What can hang from each mark
tokiz: bofu zedis
busem: mipub tilof vigur zedis
mipub: busem goru
bofu: tilof tokiz
goru: mipub
kufi: gonezu vigur
zedis: busem tokiz
tilof: bofu
vigur: busem
gonezu: kufi

(in the rows, 128 means zero)
Known rows, with every way that one mark hangs from another
[goru [mipub [busem tilof [zedis tokiz]]]]: [166 125 130 151  72  81 113 136 166  84 108  83 131 100 104 107  93 116
 115 186 124 132 141 185 150 169 192 196 140 163 141]
[mipub [busem tilof zedis] goru]: [150 137 172 108  86 153 131 120 119 102  91  78 143 107  80  87 112 146
 126 175 132 107 118 153 156 153 152 171 153 168 153]
[gonezu [kufi [vigur busem]]]: [ 90 120 107 129 180 108 189 116  71 105 170 138  89 130 133 140 147 113
 112  80 195 130 122  65  89 156  62  48 124 137  72]
[tilof [bofu [tokiz [zedis busem]]]]: [161 124 168  85 188 105 109 132 150 193 132  94  72 143 144  89 184 125
 147  97  80 132 134 123 126 144 123 116 165 118  90]
[kufi gonezu [vigur [busem tilof]]]: [112 107 102 153 144 123 156 160  47 130 152 136  81 113 161 171 188 122
 139 105 190 126 172 145  60  90 103 110 141 145 122]
[tokiz [bofu tilof] [zedis [busem mipub]]]: [153 176 149 131 168 117  99 129 100 116 151 128 192 170 159 123 133 123
 106 118 101 161 147 157 127 124 142  51  89  39 147]
[bofu tilof [tokiz zedis]]: [148 138 132  99 176  73 113 130 109 173 168  93  90 156 188 128 142 115
 174 124  80 142 197 120 119 175 136  68  98  65  98]
[mipub busem goru]: [121 116 138  95 137 125 118 124 112 111  93 119 148 157 117 114 133 137
 152 143 135 111  84 128 129 135  89  92 133 145 102]
[vigur busem]: [112 108  97 129 151 105 134 111 110 164 149 153 106 149 149 176 137 105
 152 100 166 104 100 103 113 129  60 102 156 114 118]
[zedis [busem mipub tilof]]: [180 114 145 150 147 153 109 140 131 157  85 143 176 140 102 148 146 126
 105 155 129 110 114 121 148  89 167 143 137 111 114]
[goru mipub]: [155 126  85 104 145 135 130  85 143 126 135 142 126 125 100 172 158 133
 152 132 136 127 135 105 119 136 105 112 126 113  66]
[vigur [busem tilof [zedis tokiz]]]: [127 125 121 163  76  98 132 128 117 137 154 126  98  98 135 130  94  91
 113 142 147 120 150 160 135 161 158 191 153 150 178]
[busem tilof vigur]: [119 100 127 127  95 136 132 134 148 165 126 171 142  90 134 171 112 141
 169 142 121 132 157 115 122 109 127 141 114 131 124]
[bofu tilof [tokiz [zedis [busem mipub]]]]: [176 137 161 129 206  92 104 141 125 176 136  81 122 186 165 110 167 132
 126 132  68 137 158 110 136 105 154  74  84  34 101]
[mipub [busem tilof vigur] goru]: [109  98 159 128  91 138 130 144 139 138 101 132 164 107 118 121 121 173
 158 164 119 128 121 134 131 101 107 141 113 156 134]
[goru [mipub [busem [zedis [tokiz bofu]]]]]: [114 152  99 128  72 104 103 110 155  58 131  94 155 134 138  93  80 109
 119 143 115 159 109 201 126 189 144 159 122 154 152]
[vigur [busem tilof]]: [137 109 113 148 123 104 134 124 108 178 149 152 118 114 138 177 131 106
 137 122 168 111 131 115 117 136 103 151 162 133 136]
[busem mipub]: [142 135  87 116 162 155 115 125 142 126 117 152 153 169 119 164 138 129
 132 126 128  96 101  90 139  98 122  86 114 108  98]
[bofu tilof]: [129 137 146 116 144  85  97 124  92 132 121 165 153 149 144 164 105 107
 163 121 123 137 166 107 135 156 110  84 118  84 105]
[gonezu [kufi [vigur [busem mipub zedis]]]]: [107 160 104 136 182 163 195 105 102  67 154 103  90 146 103 108 141 127
  61  93 188 116 100  54 130 117 114  65 109 125 112]
[kufi [vigur [busem mipub]]]: [ 97 117  78 157 203 143 147 135 113 107 162 156 115 169 135 157 171 135
 109 111 158  97 108  88 100  75  87  60 116 122 109]
[mipub [busem zedis] goru]: [134 138 153  88 119 148 123 104 117  81  89  77 130 142  93  85 121 141
 140 146 123 109  87 140 149 143 115 125 139 152 127]
[mipub busem]: [130 107 122 112 137  89 100 144 130 133  94 123 147 161 152 147 110  97
 160 135 140 103  87 128 137 148  92  83 149 136 105]
[tokiz [bofu tilof] [zedis busem]]: [140 159 172 114 153  84  99 124  76 138 160 123 170 137 176 118 122 106
 143 114 109 171 170 184 114 172 121  56 109  57 136]
[kufi gonezu [vigur busem]]: [ 93 112  88 134 176 120 150 132  48 111 152 143  62 149 176 171 190 118
 157  77 184 120 155 131  56  77  58  65 129 131  98]
[goru [mipub [busem vigur]]]: [122  94 110 118 132 106 129 117 189 127 118 129 142 137 134 153 130 152
 162 141 129 127  91 109 130  92  83 119 102 131  95]
[gonezu [kufi [vigur [busem mipub]]]]: [ 99 133  90 148 199 143 186 126 101  91 165 141 104 161 125 148 157 130
  78  87 185 119  94  41 109 104  82  31 101 122  87]
[vigur [busem zedis]]: [124 133 106 112 138 130 138  97 113 139 148 114  87 135 125 148 122 104
 136 104 162 104 103 116 134 140  88 128 160 128 139]

Rows
[121 132 185 121  82 133 115 152 193 135  84 120 139  96 102  99  88 135
 124 142 111 133 100 137 176 138 142 198 165 180 177]
[mipub [busem [tilof bofu] vigur zedis]]
[ 92  98 144 104 119 140 125 121 143 128 103 139 146 144 132 120 126 170
 169 135 109 119  89 113 125  86  66 103 103 141 117]
[mipub [busem vigur] goru]
[ 95 141 115 120  99 194 134 106 158  74 122 139 127 132  90  82 118 178
 118 141  80 132 116 122 139  57 155 150  59 119 152]
[busem [mipub goru] vigur [zedis tokiz]]
[ 63 154  80 136  79 178 113 116 155  76 138 147 165 137 148 107  77 141
 123 119  87 150 113 161 129 102 158 148  71 121 185]
[busem mipub vigur [zedis [tokiz bofu]]]
[130 130 145 130 116 138 138 118 150 183 134  95  59 117 113 109 142 127
 119 107 111 118 127 112 149 167 131 235 206 165 165]
[vigur [busem [tilof [bofu tokiz]] zedis]]
[159 113 157 169 120 160 114 139 118 127  97 145 163 125  88  96 149 163
  92 169  99 124 126 146 126  86 192 172 104 124 128]
[zedis [busem [mipub goru] tilof] tokiz]
[139 140 128  99 149 128 118 113 102 142 154 121 152 125 165 120 143 100
 150 117 121 153 137 183 104 151 113  65 129  95 123]
[tokiz bofu [zedis busem]]
[ 89 101 135 125  80  90 111 146 169  96  98 115 130 135 161  99  66 109
 156 140 103 130 106 156 144 120 131 138  93 148 156]
[mipub [busem vigur [zedis tokiz]]]
[108 118 119 156 147 105 191 130  74 119 174 143 103  91 126 146 134 111
 103 108 201 136 150  84  97 172 105  90 137 152  95]
[gonezu [kufi [vigur [busem tilof]]]]
[168 154 115 124 121 191 132 119 143 115 108 113 154 116  77 136 119 129
 103 164 132  98 128 115 165 117 192 161 132 129 147]
[busem mipub tilof zedis]
[ 87 176 134 138  72 100  85 120  87  81 146 137 165 132 157 112  49  95
 141 117  97 181 177 195 127 209 161 144  99 106 180]
[busem [zedis [tokiz [bofu tilof]]]]
[168 113 166 143 164 165 108 152 175 194  76 121 126 145 103 109 171 149
 101 128  81 118 105  98 150 108 171 200 179 129 113]
[zedis [busem mipub [tilof [bofu tokiz]]]]
[ 97 124 158  91 101 160 139 104 147  96  95  98 134 125 112  88 114 167
 152 137 110 121  85 125 146  94  96 137 105 149 140]
[mipub [busem vigur zedis] goru]
[102  95 166 131 110 106 114 169 197 198  87 123 114 122 154 105 123 154
 156 127  81 129 110 115 141 136 120 195 163 169 137]
[mipub [busem [tilof [bofu tokiz]] vigur]]
[141 142 118  75 176 113 122 130 152 175 164 109  61 139 143 105 164 119
 159  92  82 127 151 114 122 176 120  98 157 118  97]
[tilof [bofu [tokiz zedis]]]
[106 124  97 141 104 100 125 117 117 120 157 121  86 135 146 128  99  91
 129 111 144 117 120 140 127 152 123 145 141 133 162]
[vigur [busem [zedis tokiz]]]
[104 158 112 139  46 141 108 122 107 101 138 130 160  83 138 106  64  96
 128 145 114 154 172 214 121 205 193 196 134 162 187]
[busem tilof [zedis [tokiz bofu]]]
[113 167  93 151  63 174 114 132 129  83 132 129 179 116 120 103  70 114
  96 151 106 143 145 187 141 163 213 186 114 139 195]
[busem mipub tilof [zedis [tokiz bofu]]]
[139 105 189 139 115 141 110 140 164 188  93 178 141  88 104 135 139 145
 131 125 106 143 119 119 138 100 125 183 161 144 127]
[zedis [busem [tilof bofu] vigur]]
[ 99 122  67 146 200 154 158 151  76  92 145 136  88 180 159 164 204 133
 114  84 184 104 126 106  74  32  78  58 113 115 101]
[kufi gonezu [vigur [busem mipub]]]
[143 136 125 136  70 120 108 138 124 110 124 126 124  91 118 119  77  97
 138 155 118 128 172 175 142 181 198 181 135 148 155]
[busem tilof [zedis tokiz]]
[128 118 103 143 120 167 137 142 168 153 118 166 165 115 119 167 122 162
 133 151 118 117 125  93 141  59 150 136  94 114 128]
[busem mipub tilof vigur]
[144 105 146  99 160 119 134 122 143 171 140 126 120 121 159 131 148 129
 161 125 113 139 131 130 118  82 104  68  96  90 105]
[tokiz [zedis [busem vigur]]]
[ 78 151 124 146  90  77  78 135  77 100 147 174 179 147 182 138  64  96
 152 109 102 180 177 183 109 204 131 115 103  98 150]
[zedis [tokiz [bofu tilof]]]
[118 141 129 138 127 135 202 117  79  97 159 105  86  84 101 118 121 112
  87 117 191 137 151  91 119 172 132 118 144 163 125]
[gonezu [kufi [vigur [busem tilof zedis]]]]
[143 134 147 104 172 186 149 111 145 131 144 127 133 143 109  96 193 191
 123 131  93 126 103 109 123  21 120  67  60  69 106]
[tokiz [zedis [busem [mipub goru] vigur]]]
[177 131 149 127 117  92 115 144 186 135 104 134 142 107  79 136 140 142
 105 148 133 128 105 125 153 165 133 174 183 166 108]
[goru [mipub [busem [tilof bofu]]]]
[182 136 135 121 100 116 127 120 166 106  94  73 137  99  83 124 116 127
 114 185 138 116 127 148 161 158 166 183 153 156 127]
[goru [mipub [busem tilof zedis]]]
[120 132 115 148 124 151 171 137  56 103 142  98  65  98 137 143 171 122
 127 110 187 123 182 148  87  97 127 141 149 154 144]
[kufi gonezu [vigur [busem tilof zedis]]]
[158 141 146 121 118 129 119 128 100 152 155 116 165  92 152 122 140 104
 137 144 126 154 162 197 107 170 149 111 142 114 145]
[tokiz bofu [zedis [busem tilof]]]
[183 134 174 142 149 163 103 150 165 162  88 153 164 128  72 129 158 139
  86 134 123 119  98 105 161 102 164 166 171 125 124]
[zedis [busem mipub [tilof bofu]]]
[115 140 100 107 129 195 134 108 175 111 113 133 135 146 108 139 114 149
 137 130 108 111  99  91 160  64 131 120  84 100 137]
[busem mipub vigur zedis]
[124  81 161 168  87 102 110 152 137 163 107 170 143  94 147 128 103 122
 156 155  99 150 150 163 113  99 159 179 104 137 138]
[zedis [busem tilof vigur] tokiz]
[112 136 147 149 153 112 178 136  93 133 169 156  88  87  95 127 146 126
  76  85 186 145 138  70 114 178 101 115 174 171 103]
[gonezu [kufi [vigur [busem [tilof bofu]]]]]
[119 115 118 132  82  91 125 123 196  81 109 114 119 120 134 103  98 139
 134 151  95 138 113 152 141 116 141 160  87 145 131]
[goru [mipub [busem vigur [zedis tokiz]]]]
[146 139 121 160 142 143 125 137 160 170 144 170 129 133  90 158 153 144
  74 106 153  98  87  81 147 109 115 165 182 134 155]
[vigur [busem mipub [tilof bofu]]]
